Known rows, with every way that one mark hangs from another
L(U(G(P(W))) X): 17.0	2.6	-38.8	34.5	64.6	8.8	18.2	-5.2	-8.8	-3.1	-1.7	-8.9	-11.3	-7.7	23.2	25.6	-12.4	-53.8
G(J(Y) P(W) U(L)): -55.1	-6.3	65.3	-15.0	-27.0	-0.8	-23.6	24.6	25.6	-3.9	-10.9	-25.5	-8.6	1.7	-13.6	-9.2	2.6	12.1
Y(J(G(P(W) U(L)))): 3.7	-11.2	12.2	-16.1	-47.9	15.4	-4.4	0.0	9.6	-5.3	-0.1	-5.2	-23.3	4.8	-12.6	-37.1	-29.2	24.9
J(G(P U(L)) Y): 20.4	-4.0	21.2	1.3	-16.5	26.3	22.0	29.9	-24.2	-46.0	10.1	-35.0	-57.2	-0.1	-53.2	-37.0	-25.7	8.0
G(J(Y) P(W) U(L(X))): -56.7	-21.5	57.9	-3.3	5.2	15.5	-23.0	24.6	25.0	-12.3	-2.3	-29.0	-11.9	-9.5	7.0	-1.4	10.6	-17.6
P(G(J)): 13.7	-3.4	-28.2	-13.8	1.8	-21.9	9.8	-16.6	20.4	8.9	9.5	22.3	55.9	20.7	-7.2	44.3	17.4	39.6
G(P(W) U(L(X))): -33.3	19.3	29.9	8.6	-15.3	-4.1	3.5	4.4	24.1	5.7	15.1	-24.8	-21.8	-7.1	16.2	5.0	-10.6	-25.7
P(G(U(L))): 1.6	29.2	-39.7	2.2	-62.1	-24.7	-18.3	-8.0	-8.1	6.4	21.3	10.0	22.0	-2.8	0.2	20.6	8.9	33.0
Y(J(G(P U(L)))): 8.8	-23.0	2.8	-6.7	-47.3	28.2	10.4	-4.1	5.9	-10.9	-11.3	4.5	-33.2	-9.1	-6.8	-51.9	-15.3	22.9
Y(J(G)): 52.9	-25.6	-34.4	-19.5	-5.6	20.9	11.2	-33.1	-12.1	3.4	1.1	21.8	-2.6	20.5	-21.7	-17.2	-15.8	23.6
U(G(P(W))): 15.3	47.6	5.7	-6.7	0.6	-43.9	18.6	-3.5	17.2	24.1	13.3	23.2	22.5	24.3	3.4	11.2	-25.0	9.8
U(G L): 25.3	53.1	-27.8	10.3	-40.7	-36.3	-26.2	-21.7	-58.3	37.6	-14.3	49.5	35.5	-23.6	32.1	-28.7	24.6	19.4
L(U(G) X): 42.6	-10.1	-76.1	38.1	58.9	14.8	8.8	-28.8	-41.9	3.8	-10.6	14.5	-8.7	-18.6	30.1	19.9	10.6	-53.4
B(X): 14.5	-6.3	-49.6	-30.8	14.5	-11.8	13.4	-40.3	-12.7	44.5	6.1	36.2	2.6	19.9	-10.9	19.3	58.7	-22.9
P(G W): 20.1	49.0	-31.5	-26.0	-5.0	-52.0	-19.3	-11.1	13.6	16.9	55.9	-1.9	61.6	56.6	-28.7	80.4	-30.9	38.3
G(J U(L)): -9.1	-21.7	7.6	-6.9	-44.5	-2.3	-17.2	-26.7	-7.7	28.5	-39.4	19.9	4.7	-19.2	20.0	-22.5	42.2	14.1
L(U(G(P)) X): 21.8	-8.4	-48.8	42.8	62.3	20.8	35.0	-8.5	-13.3	-8.6	-13.2	0.3	-22.9	-23.8	29.1	11.2	3.2	-57.3

Rows
3.9	-21.7	-19.6	29.7	67.8	11.4	15.1	-1.5	2.9	-3.0	-20.8	-3.8	-2.3	-15.2	31.9	18.2	4.6	-47.5
L(U(G(J P(W))) X)
-47.8	-25.4	51.1	-1.7	-27.1	19.8	1.7	16.9	20.0	-13.5	-28.3	-11.8	-24.6	-20.3	-2.7	-30.7	24.6	7.8
G(J(Y) P U(L))
21.6	35.4	-39.8	25.6	1.7	-17.9	-25.2	-22.3	-60.0	25.8	-3.0	45.4	29.4	-39.0	56.4	-20.0	33.9	-20.0
U(G L(X))
-19.0	-10.9	51.1	-27.5	41.5	-2.2	15.5	9.7	42.0	-0.8	5.3	-17.2	16.4	40.5	-36.5	31.2	-11.9	11.6
G(J(Y) P(W))
-13.2	17.0	26.7	-14.2	-20.2	-18.1	29.0	-3.6	52.9	10.1	18.3	-19.9	-24.2	34.0	-20.1	23.3	-36.0	-3.6
G(P(W) U)
6.3	-36.2	-30.5	35.5	75.7	32.8	18.8	3.2	-11.6	-20.5	-23.1	-2.2	-17.1	-24.8	22.7	7.3	16.0	-51.3
L(U(G(J(Y) P)) X)
-17.0	25.0	29.2	11.2	-28.1	-24.3	1.5	5.5	-7.7	24.7	-42.3	38.2	33.0	-38.7	41.1	-49.7	34.6	26.7
U(G(J P) L)
0.5	-22.4	6.0	-6.6	-20.7	27.6	-4.9	0.6	9.0	-12.2	7.2	-7.6	-26.4	-4.1	2.6	-32.0	-23.3	0.5
Y(J(G(P(W) U(L(X)))))
-22.0	38.2	41.2	0.2	-29.3	-40.3	-20.8	11.4	-4.1	30.2	-26.3	27.3	44.3	-20.6	34.3	-31.4	16.3	28.3
U(G(J P(W)) L)
15.6	9.9	32.1	-12.3	-17.2	11.1	1.8	36.1	-20.6	-40.2	25.3	-45.6	-45.0	17.6	-58.6	-18.8	-43.6	10.1
J(G(P(W) U(L)) Y)
12.6	-1.9	25.6	-1.3	9.0	23.4	2.6	35.9	-19.9	-47.0	31.6	-49.3	-47.7	8.4	-43.4	-13.2	-38.5	-13.7
J(G(P(W) U(L(X))) Y)
0.7	15.6	-9.5	-34.4	11.3	-36.6	-40.2	5.0	15.0	4.2	43.4	-4.6	69.0	53.8	-36.1	75.7	-13.7	44.2
P(G(J(Y)) W)
-50.6	-39.7	41.7	9.9	4.8	35.6	3.1	17.3	20.1	-21.4	-19.3	-14.6	-27.2	-31.7	16.0	-22.9	32.7	-22.7
G(J(Y) P U(L(X)))
27.6	-14.2	4.8	-23.4	-2.0	13.7	19.7	-9.7	18.9	-4.7	10.5	-0.2	-6.0	29.5	-27.1	-11.6	-38.1	25.9
Y(J(G(P(W))))
-18.0	-2.2	-17.7	-7.4	-45.5	-9.3	-37.5	8.8	-5.4	-9.5	7.5	8.3	28.6	-4.3	-6.8	15.9	25.6	37.9
P(G(J(Y) U(L)))
-0.1	-24.1	-20.3	26.2	78.4	20.1	1.9	9.0	-8.6	-14.9	-12.0	-12.3	-7.1	-11.3	17.8	21.7	0.8	-49.1
L(U(G(J(Y) P(W))) X)
